What can hang from each mark:
q_119: q_787
q_374: q_505 q_994
q_340: q_976
q_976: q_271 q_764
q_271: q_764
q_115: q_119 q_157
q_994: q_374
q_443: q_115 q_157
q_505: q_119 q_340 q_787

Known rows, with every way that one mark hangs from another:
q_374{q_505}: [ -0.5   6.9  18.1  -3.3  24.4 -15.8   0.9 -16.5 -21.7  14.8   0.5 -18.3
  -6.6  12.1  14.4  25.4  -0.8  -5.8 -14.5  -3.3   6.5   5.3 -11.7 -29.2]
q_374{q_505{q_787} q_994}: [ 39.2  -1.0  20.1  13.8  29.5 -35.9 -18.0 -15.3  -5.3  11.6 -20.1 -44.8
 -10.3  25.4   3.0  43.9  29.2 -30.8 -41.1  35.5  27.4   1.3 -29.9 -30.9]
q_443{q_115}: [ 19.5 -17.4  27.1  -9.0  25.0   1.4  -5.8 -22.1  -5.2 -17.3  -6.0   2.0
  12.9  34.3  26.8  20.0 -10.6 -20.7   5.2  -1.4 -10.7 -16.4   9.8  -8.4]
q_994{q_374}: [ -6.5   0.7  -7.8   5.1  29.2 -10.3  -1.6  16.1  10.5   6.1  -9.6  18.3
  -6.2  27.9  22.1  17.0 -13.7 -23.2  12.3 -24.0  10.7 -24.1   0.4 -31.2]
q_994{q_374{q_505{q_119{q_787} q_340}}}: [-13.1  37.4   9.0  22.9  23.2 -29.6  -1.6   9.9 -23.0 -24.8  20.3   8.0
   5.6   9.6  19.1  34.7  -3.2 -11.5  -2.9 -18.4  13.2 -33.3  -9.0 -48.1]
q_443{q_115{q_119} q_157}: [  4.8   5.6  17.0   1.3  29.9 -16.4  -3.6 -22.5   1.6 -40.0 -26.3  26.3
  -5.6  52.5  33.8  28.0 -18.6 -19.3  26.3 -15.1  -1.0 -32.2   7.2 -23.8]
q_994{q_374{q_505{q_119{q_787} q_340{q_976}}}}: [-12.5  29.6   6.2  20.7  32.5 -28.8   2.7   9.9 -21.7 -29.4  16.5   4.1
   1.9   9.2  23.1  47.4  -3.2   5.5  -0.4 -12.8   6.5 -36.2  -8.6 -53.0]
q_994{q_374{q_505}}: [-14.2  14.9   6.6   2.7  26.7 -15.6  -7.4   7.2  -0.9  15.1   1.1  11.0
 -11.3  19.3  28.1  29.6 -19.2  -9.4  -4.1 -22.1  22.0 -20.8  -1.9 -44.2]
q_115{q_119 q_157}: [ 10.5 -21.6 -13.3 -11.7  24.6 -22.8  20.4   4.0   1.3 -15.0 -35.2  -6.5
 -12.2  27.1   3.1  -4.7  18.1 -27.8  36.9 -26.9 -14.5 -22.7 -25.2 -46.0]
q_976{q_271 q_764}: [ 14.2 -22.3  33.5 -11.0  41.5  -4.2  21.0 -30.1  -7.3  -8.5   3.1 -15.6
   8.3  -2.6 -12.7  41.6 -16.6 -14.7  35.8  -2.9  21.3  -8.1 -68.6   2.7]
q_994{q_374{q_505{q_119 q_340{q_976{q_764}} q_787}}}: [-14.3  12.4  23.6  19.0  35.0 -34.6   4.0  -4.8 -19.7 -26.7  12.9   5.1
  11.7  20.3  14.0  56.4  -2.7  -7.7  -6.8   3.7   9.0 -25.9 -36.4 -53.5]
q_505{q_340{q_976} q_787}: [  8.9 -22.1  17.0  26.8  37.2 -38.2  12.6 -12.6 -30.6 -36.1 -20.4 -26.6
  13.7  48.5 -12.3  42.3   9.5 -12.4 -11.2  38.5 -16.0 -19.6 -29.7 -37.0]
q_505{q_119 q_340{q_976{q_271{q_764}}} q_787}: [ 23.8 -14.1  11.7  17.9  39.2 -46.8  15.4 -22.0 -32.9 -59.7  16.4 -39.9
  35.5  13.9  -2.2  63.9  13.5 -24.4  10.5  39.2 -12.5  -3.7 -64.1 -17.4]
q_505{q_119{q_787} q_340{q_976{q_271 q_764}}}: [ 13.4   5.4  23.0  20.8  42.4 -22.4  26.3 -17.9 -40.6 -75.4  20.0 -24.8
  23.0  -6.4 -10.3  57.1  11.6   6.5  30.2  14.1 -13.2 -32.8 -56.7 -17.1]
q_994{q_374{q_505{q_787}}}: [ -5.7   9.7  12.2   9.7  22.6 -28.3  -5.7   8.5   1.2   7.3  -3.4  -2.4
   0.2  28.1  14.4  39.8 -14.0 -23.4 -10.5  -5.3  19.7 -18.8  -5.0 -41.3]
q_994{q_374{q_505{q_340 q_787}}}: [-15.1  15.8  17.7  23.2  27.3 -33.4  -4.2   0.4 -12.1  -4.5   3.1   2.4
   1.9  35.7  12.8  38.6 -15.2 -19.4 -14.9   0.5  24.1 -28.7 -16.5 -53.9]
q_119{q_787}: [ 25.3   1.0   2.3   9.9  17.0  -5.8  11.8  14.7 -16.0 -27.8  -7.2 -26.0
   4.2  18.6 -14.3  22.8  11.4 -21.5  15.9  -8.6  -6.0 -20.1   6.2   1.1]
q_374{q_994}: [ 39.2 -10.8  -6.8  11.0  35.6 -15.0 -15.5  -7.2   3.0   7.6 -27.0 -18.7
 -17.5  26.5   9.7  14.8  26.9 -30.3 -16.9  13.6  12.0  -6.7 -25.2 -18.2]
q_443{q_115 q_157}: [  8.3  13.7  28.2   1.6  23.7  -7.4  -8.2 -18.0   3.0 -41.9 -13.9   7.3
  -0.4  52.0  28.0  37.5 -25.3  -4.8   6.8  -1.5  -3.5 -33.4  16.8 -17.2]
q_505{q_119 q_340{q_976{q_271 q_764}} q_787}: [ 10.0 -13.3  25.7  21.5  41.8 -45.0  24.8 -27.6 -33.5 -64.1   7.9 -31.0
  32.7   9.0 -12.0  61.6  16.6 -12.0   9.7  43.8 -15.3 -15.0 -75.1 -21.7]

Rows:
[ 32.3  26.6  11.5  31.1  43.2 -38.5 -13.0 -15.8 -35.9 -36.9   7.2 -36.4
  -8.2   2.7  10.5  52.2  37.8   2.8 -27.8  28.7   9.4 -22.3 -34.9 -43.3] => q_374{q_505{q_119{q_787} q_340{q_976}} q_994}
[ 13.0  15.4  19.2   6.6  25.5 -13.2   1.8 -10.0  -4.2 -57.7 -22.6  15.8
  -0.8  47.4  19.9  35.3 -14.2 -23.6  31.9 -16.3  -0.4 -44.1  18.8 -13.6] => q_443{q_115{q_119{q_787}} q_157}
[-12.6  26.8  11.6  26.6  20.9 -44.0  -3.4   0.2 -14.6 -18.7  13.9   2.1
  13.4  20.9  19.0  39.1  -1.7 -24.0 -15.8   1.0  15.0 -19.6 -20.1 -51.9] => q_994{q_374{q_505{q_119 q_340 q_787}}}
[ 20.1  12.2  20.8  23.5  41.1 -32.2 -22.2 -29.4 -29.4   3.4  -3.6 -22.5
 -20.2  23.4  13.6  30.6  18.6 -11.3 -39.4  20.6  31.8 -14.3 -39.1 -50.1] => q_374{q_505{q_340} q_994}
[ 29.6  12.3  16.0  31.5  41.3 -53.1 -12.9 -26.1 -30.6 -25.3  -2.5 -43.6
   2.6  16.7   7.7  58.0  39.3 -10.2 -43.5  51.6   8.9  -8.1 -48.7 -49.8] => q_374{q_505{q_119 q_340{q_976} q_787} q_994}
[ -3.2 -22.9  23.6  14.5  51.5 -13.2  16.5 -21.6 -38.8 -33.7  -9.1   0.1
  -0.6  36.8   0.4  35.3   1.0   7.0   9.7  10.8 -11.5 -25.6 -44.5 -38.4] => q_505{q_340{q_976{q_764}}}
[ 13.6 -34.6  27.5 -14.5  55.1  -4.7  25.4 -24.0  -9.7 -16.3  -9.5 -19.8
  -2.2  -1.1  -1.7  53.7 -13.1  13.3  33.8   8.9  -2.7 -17.3 -53.2 -10.5] => q_340{q_976{q_271 q_764}}
[ 31.9 -19.9  19.6 -12.9  19.4  -4.2   8.5  -5.5  -1.2 -51.6 -18.1  -7.5
   5.9  31.2  13.8  14.2   2.8 -26.5  35.1 -18.6 -14.9 -45.2  10.4 -26.4] => q_443{q_115{q_119{q_787} q_157}}
[ 24.9   3.3   5.6  16.5  39.2 -24.5  18.3  -9.3 -43.7 -72.8  29.1 -33.1
  24.6  -1.6   1.1  57.0   9.4  -5.9  31.6  10.6 -10.1 -24.1 -45.3  -8.5] => q_505{q_119{q_787} q_340{q_976{q_271{q_764}}}}
[ 11.0  10.6  -1.7  28.8  30.2 -28.1  18.0  -0.1 -42.8 -69.1   9.7 -20.3
  14.6  10.3  -0.2  36.7  25.1   1.7  10.7  13.1 -31.6 -26.1 -20.4 -25.5] => q_505{q_119{q_787} q_340{q_976}}
[ 31.2  19.6   1.2  11.2  30.0 -32.1 -21.9 -17.3 -11.9   3.4   1.4 -29.8
 -10.6  -2.5  23.2  31.0  35.8 -15.3 -32.9  13.3  16.7  12.0 -31.1 -32.1] => q_374{q_505{q_119} q_994}
[ 29.2  -2.6  28.2  25.9  46.6 -47.2 -13.2 -28.0 -26.2  -8.4 -15.2 -42.6
 -11.1  34.4   2.2  57.5  25.0  -6.5 -44.3  49.0  19.7 -19.2 -40.5 -50.5] => q_374{q_505{q_340{q_976} q_787} q_994}
[ 10.7 -14.3  21.2  28.5  35.5 -40.3  20.2 -18.0 -37.1 -66.5  -0.2 -21.5
  30.6  26.4 -10.2  50.3  27.9 -18.0  -0.6  37.5 -28.7  -9.0 -58.3 -32.0] => q_505{q_119 q_340{q_976{q_764}} q_787}
[  1.9  19.1  34.3  12.1  38.8 -28.4  19.3 -27.0 -47.1 -46.8  29.2 -31.0
  11.6 -13.3  -3.4  62.8   2.7  16.8   4.6  13.9   2.4 -21.0 -47.3 -27.4] => q_374{q_505{q_119{q_787} q_340{q_976{q_271 q_764}}}}
[ 38.6  13.7   8.3  17.7  21.4 -44.6 -16.5 -14.5 -10.0  -6.0  -4.6 -47.4
   1.5   6.9   7.7  42.9  44.7 -34.6 -40.9  35.4  15.5   9.7 -36.9 -29.5] => q_374{q_505{q_119 q_787} q_994}
[ 31.1  34.2  14.0  34.1  29.2 -36.0 -16.0 -16.0 -36.3 -31.5  15.7 -34.2
  -3.5   3.6   7.7  37.1  37.7 -15.3 -32.2  19.4  20.4 -17.2 -35.1 -36.6] => q_374{q_505{q_119{q_787} q_340} q_994}
[ 12.4  -7.0   9.1  24.6  36.0 -53.8  19.7 -18.7 -29.0 -54.9   2.5 -37.8
  31.4   9.9  -6.2  54.8  19.2 -12.8   1.1  47.3 -17.5 -13.3 -54.4 -23.6] => q_505{q_119 q_340{q_976{q_271}} q_787}
[ 10.9  14.1   3.7  22.5  36.2 -30.3  22.3  -8.6 -37.6 -67.2  15.5 -31.0
  19.7  -9.3  -3.3  48.0  16.1   6.7  21.5  17.6 -15.4 -30.6 -36.1 -17.6] => q_505{q_119{q_787} q_340{q_976{q_271}}}
[ -5.3  32.5   2.3   8.3  19.0 -21.0  -0.6  15.5  -6.9 -12.4  15.9   0.6
   1.1   4.2  22.2  35.0  -3.6 -14.6   0.8 -22.3  11.3 -21.6   0.6 -36.5] => q_994{q_374{q_505{q_119{q_787}}}}
[ 23.3 -26.7  16.7 -19.7  26.4  -7.9   4.4 -17.1   3.1 -33.4 -21.5   4.7
   2.9  34.9  25.3   5.7  -1.0 -30.1  30.6 -18.9 -14.2 -32.9   0.3 -34.0] => q_443{q_115{q_119 q_157}}
[ 28.6   6.1  25.4  30.1  35.3 -45.3 -17.6 -26.5 -26.4  -3.4  -9.4 -41.4
  -6.9  33.7   0.6  43.6  24.8 -26.5 -46.8  41.2  31.5 -12.0 -44.2 -48.2] => q_374{q_505{q_340 q_787} q_994}
[-23.0  13.2  12.3  12.4  40.6 -23.6  -1.8  -0.8 -16.9  -1.1   3.1  11.3
  -9.7  26.9  27.5  41.0 -20.2   9.9  -6.0 -11.9  16.6 -37.7 -10.9 -60.3] => q_994{q_374{q_505{q_340{q_976}}}}
[  9.0  -5.1   3.8  31.1  31.3 -48.8  16.3  -9.9 -34.9 -55.2  -3.9 -28.0
  29.2  25.5  -2.2  41.7  30.0 -17.0  -8.5  42.6 -33.7  -7.9 -38.7 -33.0] => q_505{q_119 q_340{q_976} q_787}
